What can hang from each mark
P: L
Q: F H
B: H V
F: Q
K: F
H: B L Q R
R: H M
M: R

Known rows, with every way that one mark hangs from another
Q{H}: .12	-.20	.08	.00	.11	-.18	.03	.15	.27	-.16	-.03	-.04	-.30	.16	.22	-.07	.31	-.07	-.06	.02	-.05
Q{F H{B L}}: .15	-.23	.03	-.19	.09	-.18	-.03	.18	.23	-.07	-.01	-.01	-.07	.15	.21	-.25	-.26	-.05	.23	.23	-.14
Q{F}: .18	-.15	-.01	-.07	.15	-.16	-.02	.13	.18	.01	-.08	-.12	-.02	.30	.27	-.25	-.02	-.05	-.12	.26	-.01
B{H{L}}: .01	-.17	.02	-.07	.11	-.41	-.06	.17	.09	-.02	.07	.01	-.17	.09	.16	-.14	.12	-.13	.15	.09	-.06
K{F{Q}}: -.06	-.04	.06	-.02	.20	-.44	.02	-.06	.09	-.05	.09	-.03	-.28	.56	.24	-.15	-.09	-.13	-.21	.23	.02
M{R{H{Q{F}}}}: .22	-.18	-.21	.00	.11	.10	.09	.18	.04	.13	-.02	.08	.15	.19	.45	-.11	.12	-.02	.08	.10	-.01
F{Q}: -.05	-.06	.13	.00	.14	-.07	.07	.01	.12	-.05	-.04	-.05	-.27	.52	.26	-.11	-.11	-.11	-.22	.14	-.08
R{H{B} M}: .43	-.08	.01	.01	.14	.20	.02	.12	.07	.01	.02	.02	-.16	.37	.19	-.16	.23	-.10	.28	.19	.08
B{H{Q} V}: -.22	.00	-.07	-.01	.12	-.22	-.04	.09	.14	-.11	.08	.12	-.16	-.03	.04	-.06	.30	-.06	.19	-.13	.04
B{H{L Q{F} R}}: -.10	-.07	-.07	-.07	.05	.10	-.07	.14	.05	.22	.13	.16	.04	-.20	.17	-.09	.04	-.06	.26	.07	-.02
F{Q{H{R}}}: -.09	-.10	.16	.08	.04	.22	.05	.00	.15	-.09	-.05	.06	-.37	.23	.21	.04	.32	-.03	-.23	-.07	-.07
H{R}: -.07	-.11	.08	.05	.09	.18	-.06	.11	.14	-.03	.08	.01	-.24	.19	.20	-.10	.25	-.05	-.19	.09	.03
B{H{L R{M}} V}: -.16	.00	-.11	.02	.05	.04	-.17	.07	.10	-.02	.13	.11	-.02	-.24	-.04	-.10	.74	-.08	.36	-.13	.11
R{H{B L Q} M}: .19	-.04	-.05	-.07	.10	.34	.09	.16	.09	.16	.22	.14	-.04	.03	.22	-.12	-.12	-.16	.63	.17	.00
M{R}: .01	-.16	-.01	.05	.12	-.19	.00	.15	.11	-.10	.05	-.02	-.06	.44	.33	-.12	.13	-.07	-.28	.05	-.05
K{F{Q{H{B L}}}}: -.07	-.11	.09	-.12	.14	-.48	.02	.00	.13	-.14	.16	.06	-.32	.36	.18	-.14	-.33	-.12	.13	.18	-.11
H{B{V} L R{M}}: -.20	.02	-.03	-.03	.06	.33	-.12	.06	.18	-.07	.23	.11	-.03	.01	-.01	-.22	.18	-.07	.33	.04	.07
H{L Q R{M}}: -.15	.06	-.04	.03	.04	.55	.02	.10	.17	.23	.32	.15	.01	-.16	.17	-.03	.14	-.16	.34	.05	.02
Q{F H{R}}: .13	-.20	.02	.00	.06	.14	-.06	.11	.22	-.03	-.09	.00	-.13	.02	.21	-.09	.42	.03	-.11	.05	.00
K{F{Q{H{B}}}}: .05	-.05	.14	-.05	.17	-.42	.01	-.07	.13	-.19	.07	.06	-.41	.56	.17	-.10	-.18	-.09	-.07	.13	-.05
F{Q{H{B R}}}: -.07	-.07	.24	.04	.05	.27	.01	-.03	.11	-.13	-.01	.13	-.41	.42	.16	-.01	-.01	-.02	-.17	-.02	-.11
B{H{L R} V}: -.30	-.13	-.07	-.03	.06	-.13	-.15	.11	.10	-.14	.10	.10	-.13	-.23	.03	-.12	.48	-.03	.17	-.09	.05
P{L}: .09	-.14	.05	-.03	.15	.01	.05	.13	.12	.05	.07	.00	-.24	.07	.27	-.16	.18	-.09	.10	.14	-.14
K{F{Q{H{L}}}}: -.11	-.16	.02	-.08	.13	-.53	.06	.01	.17	-.10	.12	.01	-.27	.17	.25	-.10	-.01	-.13	.08	.13	-.07
K{F{Q{H}}}: .01	-.10	.07	.00	.16	-.49	.04	-.05	.17	-.12	.02	.00	-.36	.37	.23	-.05	.17	-.09	-.15	.07	-.02

Rows
-.06	-.04	-.03	.00	.08	.37	-.01	.10	.15	.17	.10	.09	-.01	.04	.23	-.10	.00	-.03	-.03	.14	.00
H{Q{F} R}
.04	-.10	.00	.04	.03	.31	-.02	.12	.23	.04	.14	.05	-.12	-.17	.14	-.02	.56	-.11	.26	-.03	.01
Q{H{L R{M}}}
.00	-.10	-.10	-.13	.10	-.23	-.02	.17	.08	.18	.08	.08	.07	-.09	.20	-.15	-.13	-.11	.33	.13	-.07
B{H{L Q{F}}}
-.04	.04	-.11	-.03	.05	.52	-.01	.09	.17	.31	.22	.11	.20	-.16	.19	-.12	.05	-.12	.37	.15	.04
H{L Q{F} R{M}}
-.11	-.24	.04	-.02	.03	.11	-.01	.17	.23	-.08	.11	.05	-.23	-.17	.21	-.06	.33	-.05	.07	.00	-.06
Q{H{L R}}
.10	.07	.21	.09	.04	.46	.00	-.07	.12	-.03	.01	.14	-.31	.44	.08	.02	.23	-.08	.00	-.06	-.04
F{Q{H{B R{M}}}}
-.07	-.13	.18	-.11	.08	-.13	.07	.06	.17	-.13	.03	.05	-.31	.35	.21	-.11	-.36	-.10	.10	.11	-.22
F{Q{H{B L}}}
.17	-.12	-.07	-.02	.03	.28	-.05	.11	.22	.12	.04	.02	.08	-.19	.17	-.10	.50	-.06	.29	.06	.02
Q{F H{L R{M}}}
.17	.04	.05	.11	.07	.16	-.13	.04	.04	.08	.06	.08	-.18	.15	.04	.00	.71	-.11	.05	-.07	.11
B{H{R{M}}}
.26	-.18	.08	-.10	.12	-.14	-.03	.13	.23	-.13	-.10	-.02	-.15	.33	.18	-.21	-.11	-.01	.03	.17	-.08
Q{F H{B}}
-.35	-.12	.00	-.07	.08	.14	-.12	.11	.18	-.19	.20	.10	-.14	.01	.06	-.24	-.05	-.01	.15	.07	.00
H{B{V} L R}
-.04	-.07	-.01	-.19	.12	.06	.02	.15	.17	.13	.17	.07	.06	.13	.23	-.27	-.68	-.10	.30	.31	-.13
H{B L Q{F}}
-.07	-.20	.12	-.06	.04	.17	-.05	.15	.20	-.13	.15	.12	-.27	.03	.15	-.10	-.02	-.04	.15	.04	-.09
Q{H{B L R}}
-.48	-.02	-.02	-.08	.06	.36	-.05	.10	.18	-.08	.32	.22	-.09	-.15	.06	-.15	-.24	-.04	.29	.03	-.03
H{B{V} L Q R}
-.21	-.15	.12	.01	.02	.18	.06	.05	.16	-.04	.04	.07	-.29	.05	.25	.01	.14	-.07	-.01	-.01	-.13
F{Q{H{L R}}}
-.24	-.06	-.11	-.20	.12	.00	-.03	.13	.22	-.03	.15	.09	.12	.00	.13	-.31	-.50	-.04	.37	.20	-.07
H{B{V} L Q{F}}
-.19	.00	-.13	-.01	.07	.09	-.13	.05	.09	.03	.02	.18	.02	-.15	.03	-.08	.41	.03	.13	-.10	.09
B{H{Q{F} R} V}
.31	.02	-.02	.01	.12	.38	.08	.11	.09	.12	.13	.14	-.12	.24	.20	-.08	.04	-.13	.43	.14	.06
R{H{B Q} M}
-.13	.01	-.07	-.11	.15	.04	-.03	.08	.20	-.08	.07	.08	.03	.17	.10	-.26	-.32	-.01	.17	.15	-.01
H{B{V} Q{F}}
-.17	-.19	.00	-.13	.09	-.22	-.04	.16	.29	-.32	.08	.04	-.20	-.03	.08	-.21	.00	-.03	.28	.01	-.09
Q{H{B{V} L}}
.16	-.16	.09	-.04	.07	.20	-.09	.09	.18	-.07	-.05	.07	-.18	.24	.14	-.15	.08	.03	-.04	.11	-.04
Q{F H{B R}}
-.08	-.26	-.19	-.08	.10	-.12	-.01	.20	.06	-.23	.07	.09	.02	.13	.29	-.24	.08	.00	.26	.06	-.02
M{R{H{B{V} L}}}
.05	.05	.04	.11	.09	.05	-.01	-.13	.11	.00	.10	.09	-.27	.23	.12	.05	.58	-.11	-.04	-.03	.09
K{F{Q{H{R{M}}}}}
.07	-.03	.03	-.10	.14	.10	.01	.10	.16	.08	.09	.07	-.02	.36	.21	-.21	-.52	-.06	.08	.26	-.07
H{B Q{F}}
-.27	-.11	.07	-.11	.08	-.16	.02	.03	.22	-.29	.00	.05	-.25	.18	.11	-.15	-.17	-.05	.19	-.01	-.16
F{Q{H{B{V} L}}}
-.04	.12	.02	.10	.06	.59	.00	.05	.16	.19	.24	.14	-.08	.02	.14	.00	.31	-.13	.11	-.01	.08
H{Q R{M}}
-.20	-.08	-.19	-.15	.10	-.27	-.06	.13	.13	.01	.06	.10	.13	-.24	.09	-.19	.04	-.05	.40	.02	-.01
B{H{L Q{F}} V}
